Each row was made from one path, in order. Every step used is in the known rows, and no mark comes twice. Write each row's path.
Known rows
venu-tumu-vegag-furi-nonik: [-.13,.17,-.41,.16,.15,.18,-.20,.16,-.24,.20,-.48,.06,-.23,-.62,.08,.64,-.26,.33,-.09,.63,-.08,-.12]
vegag-tumu-venu: [-.01,-.22,-.10,.02,.07,.01,.01,-.24,-.02,.31,-.54,.28,-.05,-.38,.23,.28,.01,-.10,-.30,-.27,-.29,.24]
lako-venu-tumu-vegag-furi: [-.06,-.32,-.40,.04,-.03,.28,.09,.07,.16,.07,-.26,.42,-.33,-.61,.03,.45,-.13,.09,.26,.27,.16,.11]
venu-tumu-vegag-lako-nonik-furi: [-.38,.08,-.45,.38,-.21,.26,-.17,.04,-.10,.18,.09,-.36,-.24,-.45,.08,.15,-.08,-.74,-.12,.21,-.14,.28]
nonik-furi: [-.32,.36,.12,.10,-.14,.08,.48,.17,-.73,-.07,.36,.07,-.05,-.58,.05,.33,-.03,-.31,-.18,-.19,-.19,.09]
bipa-vegag: [-.17,.05,-.20,.14,-.25,-.08,.25,.16,-.21,-.37,-.07,.16,-.21,-.45,-.09,.26,-.34,-.26,-.32,.26,-.45,.01]
tumu-vegag: [.04,-.03,-.40,.03,.17,-.03,-.01,.12,-.17,-.17,-.11,.14,-.33,-.55,.12,.27,-.08,-.15,-.12,.05,-.23,-.06]
tumu-vegag-lako: [.22,.18,-.53,.41,.22,-.06,-.19,.10,.07,-.10,-.46,-.15,-.31,-.39,.33,.28,-.17,-.37,-.30,.07,-.35,.12]
lako-vegag-furi: [-.12,.60,.36,-.07,-.13,-.23,.35,.28,-.34,.08,-.15,-.01,.11,-.07,-.16,.10,-.24,.25,.03,.52,.05,.21]
vegag-lako-venu: [.01,-.06,-.11,.67,-.06,.16,.29,.08,-.08,-.06,-.23,.09,-.07,-.53,.24,.22,-.13,-.17,-.05,.05,-.34,.41]
bipa-vegag-tumu: [-.03,-.16,-.35,.15,-.23,-.03,.18,-.01,-.07,-.22,-.26,.19,-.22,-.04,.04,.34,-.05,-.23,-.41,-.05,-.56,.16]
nonik-furi-vegag-tumu-venu: [.26,-.04,-.13,-.24,-.03,-.32,.09,-.33,-.22,.43,.00,.12,.23,-.50,.36,.24,.17,-.30,-.27,-.61,.01,.57]
furi-vegag-tumu: [.23,-.03,-.41,.06,-.01,-.30,.12,-.20,-.18,.03,.05,.05,.11,-.16,.32,.28,.42,-.24,-.12,-.06,-.21,.52]
nonik-furi-vegag-lako-venu-tumu: [.07,-.16,-.42,.43,-.10,-.07,.34,-.16,-.01,.29,.28,-.24,.16,-.69,.22,.40,-.05,-.63,.17,.11,-.01,.57]
venu-tumu-vegag-lako: [.03,-.12,-.73,.41,.24,-.01,-.18,.01,.31,.13,-.44,-.31,-.41,-.40,.18,.46,-.25,-.58,-.10,.42,-.33,-.02]
venu-tumu: [-.38,-.13,-.20,.20,.01,.06,.30,.05,-.12,.08,.04,-.03,-.19,-.55,-.12,.48,-.14,-.39,.09,.51,-.22,-.07]
furi-nonik-lako-vegag-tumu: [-.17,.22,.26,.35,-.07,-.22,.30,.50,-.36,.25,-.33,-.39,.51,.08,-.10,-.04,-.06,.24,.08,.15,-.75,.08]
bipa-vegag-tumu-venu: [.05,-.35,-.23,-.04,-.17,-.09,-.04,-.26,.22,.09,-.64,.33,-.17,-.27,.06,.25,-.27,-.20,-.55,-.19,-.44,.21]
tumu-venu: [-.15,-.02,.10,.02,.07,-.10,.13,-.06,-.18,.14,-.33,.25,-.11,-.73,.03,.19,-.29,-.13,-.19,.01,-.19,.08]
furi-nonik-lako-vegag: [-.34,.44,.48,.35,-.12,-.40,.35,.72,-.49,.10,-.13,-.39,.44,-.28,-.24,-.14,-.34,.22,.15,.41,-.63,-.06]
nonik-lako: [-.33,.25,.12,.31,-.11,-.18,.20,.51,-.39,-.24,.09,.06,.17,-.30,-.22,.01,-.09,-.26,.05,.10,-.52,.00]
vegag-furi-nonik-lako-venu: [-.32,.31,.36,.62,-.26,.17,.19,.61,-.64,-.11,-.22,.39,.39,-.51,-.11,.17,-.17,.58,.13,.17,-.32,.24]

Write each row's path
[.00,.37,-.07,-.04,-.09,-.29,.35,.02,-.63,-.06,.54,-.07,.19,-.61,.16,.22,.15,-.38,-.09,-.15,.05,.33] -> nonik-furi-vegag
[.03,.25,-.33,.46,-.16,-.15,.07,.09,.02,-.29,-.39,-.13,-.22,-.26,.05,.24,-.45,-.49,-.54,.33,-.56,.19] -> bipa-vegag-lako
[-.11,.54,-.02,.34,.03,-.10,-.33,.61,-.48,-.19,-.45,.12,.11,-.35,.02,.16,-.24,.39,-.11,.17,-.35,-.07] -> tumu-vegag-furi-nonik-lako
[-.11,-.07,-.01,-.16,-.32,-.13,-.08,-.31,-.36,.37,.16,.21,.28,-.46,.23,-.08,.39,-.30,-.21,-.47,.07,.85] -> lako-nonik-furi-vegag-tumu-venu
[-.19,.71,.42,.18,-.07,-.14,.32,.33,-.61,.22,-.37,-.12,.24,-.30,.01,.16,-.34,.61,-.06,.68,-.09,.13] -> lako-vegag-furi-nonik
[-.37,.42,-.05,.45,-.63,.12,.10,.16,-.41,-.25,.14,-.16,-.04,-.27,-.06,-.02,-.26,-.60,-.52,.14,-.37,.48] -> bipa-vegag-lako-nonik-furi
[-.46,.04,.16,.65,-.21,.23,.17,.52,-.32,.11,-.21,.23,.31,-.57,-.26,.35,-.31,.35,.32,.46,-.34,.11] -> vegag-furi-nonik-lako-venu-tumu
[-.26,.32,.33,.12,-.14,-.46,.43,.63,-.22,-.07,.04,-.32,.33,-.08,-.35,-.22,-.27,-.12,.28,.26,-.47,-.04] -> nonik-lako-vegag
[-.20,.31,-.26,.36,-.21,.13,-.18,.15,-.41,-.08,.11,-.19,-.15,-.36,.21,-.03,.04,-.48,-.33,-.09,-.15,.45] -> tumu-vegag-lako-nonik-furi
[-.26,.28,-.24,.32,.07,.00,-.33,.54,-.21,.07,-.45,.00,.00,-.42,-.16,.36,-.33,.18,.05,.52,-.30,-.17] -> venu-tumu-vegag-furi-nonik-lako
[-.35,.33,-.02,.64,-.29,.13,-.04,.17,-.38,-.10,-.08,-.07,.01,-.27,.08,-.08,-.02,-.39,-.23,.41,-.31,.51] -> vegag-lako-nonik
[.08,-.14,.14,-.19,.03,-.27,.25,-.13,.14,.54,-.60,-.08,.09,-.16,.09,.00,-.12,.02,-.12,-.11,-.25,.23] -> lako-vegag-tumu-venu
[-.25,-.55,-.31,.50,.03,.16,.05,.49,.00,.06,-.23,.00,.01,-.85,-.08,.22,-.23,.10,.35,.19,-.52,-.15] -> furi-nonik-lako-venu-tumu-vegag
[-.31,.32,.07,.03,-.41,-.12,.21,.06,-.79,-.11,.75,.03,.19,-.55,.07,-.11,.26,-.40,-.01,.04,.16,.64] -> lako-nonik-furi-vegag
[-.14,.05,.39,.17,.03,-.36,.08,.27,-.11,.55,-.72,-.24,.50,-.18,-.05,-.16,-.27,.29,-.02,-.05,-.66,.09] -> furi-nonik-lako-vegag-tumu-venu
[-.07,.06,-.47,-.05,.11,.06,-.11,.09,.02,.05,-.28,.20,-.36,-.41,-.05,.51,-.18,-.10,.00,.45,.10,-.06] -> venu-tumu-vegag-furi
[-.11,-.70,-.58,.15,.07,.21,.23,.00,.22,.03,-.09,.21,-.42,-.83,.03,.36,-.10,-.18,.33,.16,-.12,-.01] -> lako-venu-tumu-vegag
[-.05,.10,.02,.43,-.07,.11,-.12,.61,-.35,-.19,-.40,.39,.14,-.58,.03,.12,-.16,.62,.14,-.01,-.28,.09] -> tumu-vegag-furi-nonik-lako-venu
[.00,.42,-.17,.21,.10,.12,-.21,.25,-.50,-.04,-.52,.24,-.15,-.57,.20,.44,-.21,.53,-.26,.29,-.12,.03] -> tumu-vegag-furi-nonik
[-.18,-.27,-.29,.21,-.11,.09,-.07,.42,.19,-.03,-.18,.38,-.01,-.43,-.28,.21,-.16,.03,.40,.15,-.06,-.01] -> nonik-lako-venu-tumu-vegag-furi
